Each row comes from the steps of one walk. Every step used is in the known rows, and no mark comes twice. Write the walk behind each row, first mark first.
Known rows
tevi > pakup > demol > budo: [ 1.95 -2.81 -1.23 -0.04 -0.62  1.95  2.24  0.42  0.98 -5.80 -1.56  0.02
 -4.41 -4.08 -1.73 -0.52 -0.80  2.82  1.41 -2.28 -2.72 -3.63 -0.42 -1.95
  4.13  1.06]
zagan > telor > budo > demol > pakup: [-1.48 -3.54 -0.88  1.60  0.08  2.33  0.33  1.87  0.17 -6.01 -0.19 -0.09
 -6.60 -3.80  0.49  0.40  0.27  2.47  1.63  6.54 -1.67 -0.81 -0.62 -2.32
  1.29  2.90]
zabur > zaso > tevi > pakup: [ 2.31 -1.72 -1.85  0.56  1.28  1.22  2.01 -1.60  2.83 -1.15  0.86  0.78
 -3.85 -3.87 -1.34  0.51 -1.66  0.28  1.71  1.47 -0.31 -3.95 -0.36 -2.25
  0.81 -0.79]
gezere > zaso: [-0.67 -2.48  0.42  1.14 -0.81  3.69  4.89  0.02  3.21 -3.59  0.40  1.32
 -5.27 -3.31 -1.56  0.74 -3.84  1.12  0.95  1.79 -3.00 -0.71 -1.90 -2.11
  2.69  1.45]
zabur > zaso > gezere: [ 3.57  0.05 -0.25  2.19 -0.55  5.77 -0.69  0.40  2.89 -2.24  2.63  1.67
 -5.04 -4.37 -1.76  0.03 -1.54 -0.94  1.55  1.80 -2.03 -6.16 -0.01 -3.30
  3.64 -0.87]
demol > pakup > tevi: [ 2.59 -2.79  0.23  2.53  1.48  4.67  3.73 -0.05  1.56 -4.36 -0.07 -1.20
 -5.13 -1.17 -1.30  0.53 -1.06  1.76  1.25  2.06 -1.77 -2.48 -0.74 -2.14
  2.88  3.56]
tevi > pakup: [ 1.69 -1.95 -2.09 -0.68 -0.66  3.54  5.09 -0.96  2.46 -3.95 -1.35  0.49
 -3.58 -3.21 -1.92  0.04 -2.94  2.77  1.57  3.20 -1.67 -1.57 -0.59 -2.22
  1.69  0.55]
zabur > zaso > tevi > pakup > demol: [ 3.19 -2.55 -1.29  1.38  1.53  1.31  2.43 -0.84  2.65 -1.23  0.74  0.51
 -5.15 -3.81 -1.28  0.12  0.11  2.37  2.07 -1.34 -2.28 -4.27 -0.97 -2.30
  2.46 -0.99]
demol > pakup > tevi > zaso: [ 1.91 -2.13 -1.00  1.85  0.44  2.57  5.14 -0.81  0.99 -3.22  1.33 -0.36
 -4.72 -1.36 -0.73  0.89 -2.01  1.06  1.31 -0.01 -1.95 -1.51 -1.62 -1.63
  3.75  2.26]
zagan > telor > pakup > tevi: [ 1.37 -2.37 -2.66  2.03  0.13  4.30  5.46 -0.62  2.41 -3.15  1.80 -0.53
 -8.96 -0.56 -1.22  0.81 -1.18  4.16  1.72  7.28  0.22 -1.55 -0.73 -2.31
  0.58  1.66]
telor > pakup > tevi: [ 2.28 -0.68 -2.13  1.96  2.00  5.18  5.37 -0.69  3.43 -4.73  1.69 -0.69
 -6.07 -1.04 -1.92  0.39 -1.15  3.00  2.00  4.85 -0.18 -2.70 -0.26 -2.23
  0.65  2.83]
zabur > zaso > tevi > pakup > demol > budo: [ 2.65 -2.37 -1.13  1.19  1.36 -0.10 -0.87 -0.40  1.53 -2.84  0.57  0.28
 -4.82 -4.72 -1.18 -0.05  0.53  0.26  1.49 -3.93 -1.37 -5.91 -0.15 -1.97
  3.12 -0.14]
tevi > zaso > gezere: [ 2.32  0.14 -1.46 -0.07 -1.08  2.41  1.93 -0.11  1.33 -0.18  2.41  1.66
 -3.17 -3.81 -1.57  0.00 -3.09 -0.62  2.31  0.98 -1.92 -2.92 -1.31 -2.29
  4.16 -1.10]
pakup > demol > budo: [ 2.80 -3.22  2.10  2.53 -0.52  2.58  1.51  1.04  1.17 -5.84 -0.64  0.52
 -5.35 -4.42 -1.88 -0.41 -0.10  1.84  1.67 -1.58 -3.41 -5.18 -0.63 -2.44
  4.24  1.61]
gezere > pakup > demol > budo: [ 0.92 -3.80  0.52  0.14 -0.80  2.46 -0.18  0.40  1.55 -5.67 -1.99 -0.18
 -4.31 -5.03 -2.16  0.69 -0.74  2.20  1.32 -2.66 -3.83 -2.85 -0.44 -2.11
  5.45  1.47]
zaso > gezere > pakup > demol: [ 2.16 -1.94 -1.21 -0.83 -0.34  4.14 -0.54  0.69  1.95 -1.13 -0.44 -0.10
 -3.81 -4.11 -2.46  0.34 -0.98  2.39  2.24 -0.89 -3.90 -2.09 -0.89 -2.56
  6.35 -0.34]
demol > budo > telor > pakup > tevi > zaso: [ 1.83 -1.37 -3.32  1.68  1.19 -1.38  3.06 -1.32  1.41 -5.14  3.65  0.37
 -5.86 -1.90 -0.73  0.69 -1.77  0.41  1.53  1.60  1.82 -1.30 -0.55 -0.89
  2.71  2.70]
tevi > zaso > zabur: [ 1.18 -3.88  1.27  1.51 -1.48  4.29  7.11  0.01  2.16 -2.49  0.61  2.48
 -2.40 -4.96 -1.58  0.88 -5.16  0.67  2.47  3.83 -3.73 -1.13 -0.72 -2.34
  3.70 -0.18]
demol > budo > telor > pakup > tevi > zaso > zabur: [ 1.34 -3.49 -2.39  1.94  1.31  0.83  4.90 -0.46  1.59 -4.65  3.14  0.93
 -4.26 -3.01 -0.80  1.06 -3.63  0.09  2.39  3.32  0.76 -0.49  0.53 -0.90
  3.68  2.82]
pakup > tevi > zaso: [ 3.16 -2.50 -0.27  2.26  0.16  0.71  5.73 -2.10  2.47 -3.08  2.42  1.26
 -5.20 -1.68 -1.48  0.27 -2.17  0.68  1.15  0.72 -2.03 -2.60 -1.89 -1.97
  2.24  0.94]
zagan > telor > budo > demol: [-0.46 -3.95  0.04  2.03 -0.25  0.32  0.55  0.51  1.59 -5.59  0.92  1.48
 -7.17 -4.12 -0.28 -0.31 -0.05  1.92  1.46  7.22 -1.65 -2.04 -0.82 -2.60
 -0.12  1.57]
budo > demol > pakup: [ 2.16 -4.07  0.04  0.97  1.58  4.65  4.31  1.47  1.14 -5.41 -0.98  0.06
 -4.01 -3.74 -0.72  1.01 -0.55  0.46  2.86  3.21 -3.83 -0.25 -0.50 -2.89
  3.26  3.25]

Which walk is each row?
[ 2.42 -0.09 -2.54  0.66  0.87  2.84  1.53  0.18  0.37 -0.26  2.65 -0.53
 -3.78 -1.31 -0.86  0.40 -1.76 -0.54  1.92 -1.08 -1.26 -2.44 -1.30 -1.75
  5.14  1.27] | demol > pakup > tevi > zaso > gezere
[ 0.67 -2.55 -0.56  2.60  3.49  1.79  0.05  0.63  1.55 -7.47  0.96 -0.98
 -4.84 -2.13 -0.23 -0.23  1.36  0.71  1.33  2.97 -1.40 -2.49 -0.30 -1.93
  0.91  5.23] | telor > budo > demol > pakup > tevi
[ 2.74 -4.67 -1.43  0.26  2.19 -4.09  0.32 -0.52  0.32 -1.73 -0.33  0.00
 -3.98 -3.47 -1.10 -0.39 -0.14  1.25  2.21 -1.68  0.30 -2.07 -0.76 -0.98
  3.42  1.45] | zaso > tevi > pakup > demol > budo > telor
[ 3.00 -2.30 -1.64  2.47  0.82  3.32  5.75  0.83  2.32 -4.69  1.06  0.15
 -6.73 -2.82 -1.33  0.26 -0.49  5.15  2.94  4.49 -1.38 -0.43 -1.01 -1.96
  3.63  1.79] | budo > telor > pakup > demol
[-0.20 -4.65 -2.41 -0.37  1.98 -4.42  0.87 -0.33  0.99 -1.11  0.35  0.27
 -4.77 -3.30 -0.63  0.17 -1.58  0.57  1.45 -3.63 -0.33  0.40 -1.84 -0.29
  4.45  1.72] | gezere > zaso > tevi > pakup > demol > budo > telor
[ 2.43 -3.91  1.22  2.42 -0.13 -0.18  0.88 -0.30  1.17 -5.79  0.33  1.22
 -4.96 -4.18 -1.38  0.03 -2.04 -0.16  1.26  2.50 -0.16 -2.90 -0.21 -1.85
  3.10  2.39] | demol > budo > telor
[ 2.26  0.63 -4.98  0.50  1.62 -0.91 -0.49 -0.49  0.91 -2.26  4.95  0.14
 -4.98 -1.79 -0.86  0.15 -1.50 -1.34  2.14  0.59  2.47 -2.23 -0.12 -1.02
  4.05  1.92] | demol > budo > telor > pakup > tevi > zaso > gezere
[ 1.99 -3.06 -1.03 -0.40  1.86 -1.13  0.35 -0.13  0.65 -1.65 -1.04 -0.57
 -3.27 -3.89 -1.56 -0.51 -0.07  1.37  2.19 -2.83 -1.06 -4.02 -0.55 -1.53
  2.92  0.99] | zaso > tevi > pakup > demol > budo
[ 3.39 -3.86 -1.48  1.87  1.80 -3.07 -0.75 -0.78  1.32 -2.87  1.26  0.70
 -5.38 -4.33 -0.71  0.05  0.35  0.40  1.61 -2.69 -0.15 -4.14 -0.40 -1.48
  3.70  0.23] | zabur > zaso > tevi > pakup > demol > budo > telor
[ 3.32 -2.02 -3.08  0.00  2.74  1.67  1.69  0.45  0.38 -1.40  2.94  0.10
 -3.69 -1.76 -0.39  0.74 -0.26 -2.22  2.84 -0.82 -2.77 -0.72 -1.07 -2.24
  5.05  2.20] | budo > demol > pakup > tevi > zaso > gezere
[ 0.85 -5.20 -0.54  0.16 -0.16  2.52  5.40 -1.85  2.98 -2.44  0.48  1.25
 -2.56 -3.30 -1.95  1.81 -4.67  0.57  1.56  1.51 -3.33  0.70 -0.59 -1.73
  4.36  0.73] | gezere > pakup > tevi > zaso > zabur
[ 2.36 -2.00 -2.28  2.45  2.25  0.81  1.96 -0.56  2.03 -6.13  2.22 -0.51
 -6.39 -1.69 -1.29  0.23 -0.66  1.13  1.51  3.57  2.15 -2.39  0.35 -1.37
  1.83  4.22] | demol > budo > telor > pakup > tevi
[ 2.24 -1.79 -1.90 -0.64  1.12  3.03 -1.37 -1.21  2.83 -1.07  0.86 -0.50
 -3.83 -1.94 -2.58  0.57 -1.69  0.03  1.32  0.89 -1.30 -2.35 -0.32 -2.22
  3.92  1.21] | zaso > gezere > pakup > tevi
[ 1.00 -3.07 -1.73 -0.11 -0.36  0.27  3.82 -2.83  2.84 -2.82  1.13  0.57
 -4.22 -2.33 -1.81  1.36 -2.76  0.95  0.80 -0.30 -2.36 -0.41 -1.64 -1.60
  3.49  0.75] | gezere > pakup > tevi > zaso
[ 1.34 -0.63 -0.94  1.59  0.24  4.79  2.60  1.86  1.43 -6.46  0.09 -0.58
 -5.63 -4.03 -1.64  0.08  0.04  3.46  2.53  0.35 -1.78 -4.11  0.06 -2.19
  3.55  2.22] | telor > pakup > demol > budo
[-0.58 -1.85 -0.21  1.55  1.81  3.00 -0.05  1.73  1.20 -7.71 -0.23 -0.34
 -3.66 -4.28 -0.17 -0.03  0.36  1.07  1.99  4.00 -1.98 -1.89 -0.20 -2.21
  1.35  4.00] | telor > budo > demol > pakup
[ 0.44  0.10 -3.46  0.69  2.89 -0.21 -2.29  0.81  0.50 -3.43  3.81 -0.24
 -3.52 -2.22  0.20 -0.37  0.73 -1.69  1.92 -0.12 -0.87 -2.29 -0.77 -1.55
  3.22  2.99] | telor > budo > demol > pakup > tevi > zaso > gezere
[-1.18 -3.21 -1.86 -1.19  1.54 -1.40  1.02  0.23  1.35 -1.13 -0.43 -0.18
 -4.05 -3.60 -1.09  0.14 -1.44  0.71  1.39 -4.85 -1.65 -1.53 -1.71 -0.86
  3.70  1.41] | gezere > zaso > tevi > pakup > demol > budo
[-0.57 -3.16 -2.14 -0.84  1.59 -0.28  4.45 -0.28  2.31  0.51 -0.14  0.08
 -4.50 -2.72 -1.22  0.28 -1.99  2.40  1.90 -2.31 -2.50  0.26 -2.50 -1.23
  3.12  0.51] | gezere > zaso > tevi > pakup > demol
[ 0.49 -0.46 -2.92 -2.38 -1.68  2.09  0.47 -0.92  1.74 -0.02  1.10  1.05
 -2.12 -4.39 -1.86  1.14 -3.71 -0.31  1.86  0.09 -2.30 -0.71 -1.14 -1.99
  5.44 -1.49] | tevi > zaso > gezere > pakup
[-0.42 -1.56 -3.78  0.72  1.14 -1.06 -2.44  0.88 -0.53 -1.88  3.90 -0.05
 -6.34 -1.77  0.80  0.11  0.67 -0.20  1.60  2.43 -0.50 -1.13 -1.31 -1.70
  3.07  1.78] | zagan > telor > budo > demol > pakup > tevi > zaso > gezere
[ 1.33 -1.43 -1.87  1.31  0.58  2.04  1.99  0.60  1.48 -6.26  0.98  0.14
 -5.13 -3.86 -1.23  0.52 -1.92  1.35  2.15  4.70  1.35 -1.93  0.55 -1.56
  2.33  2.95] | demol > budo > telor > pakup
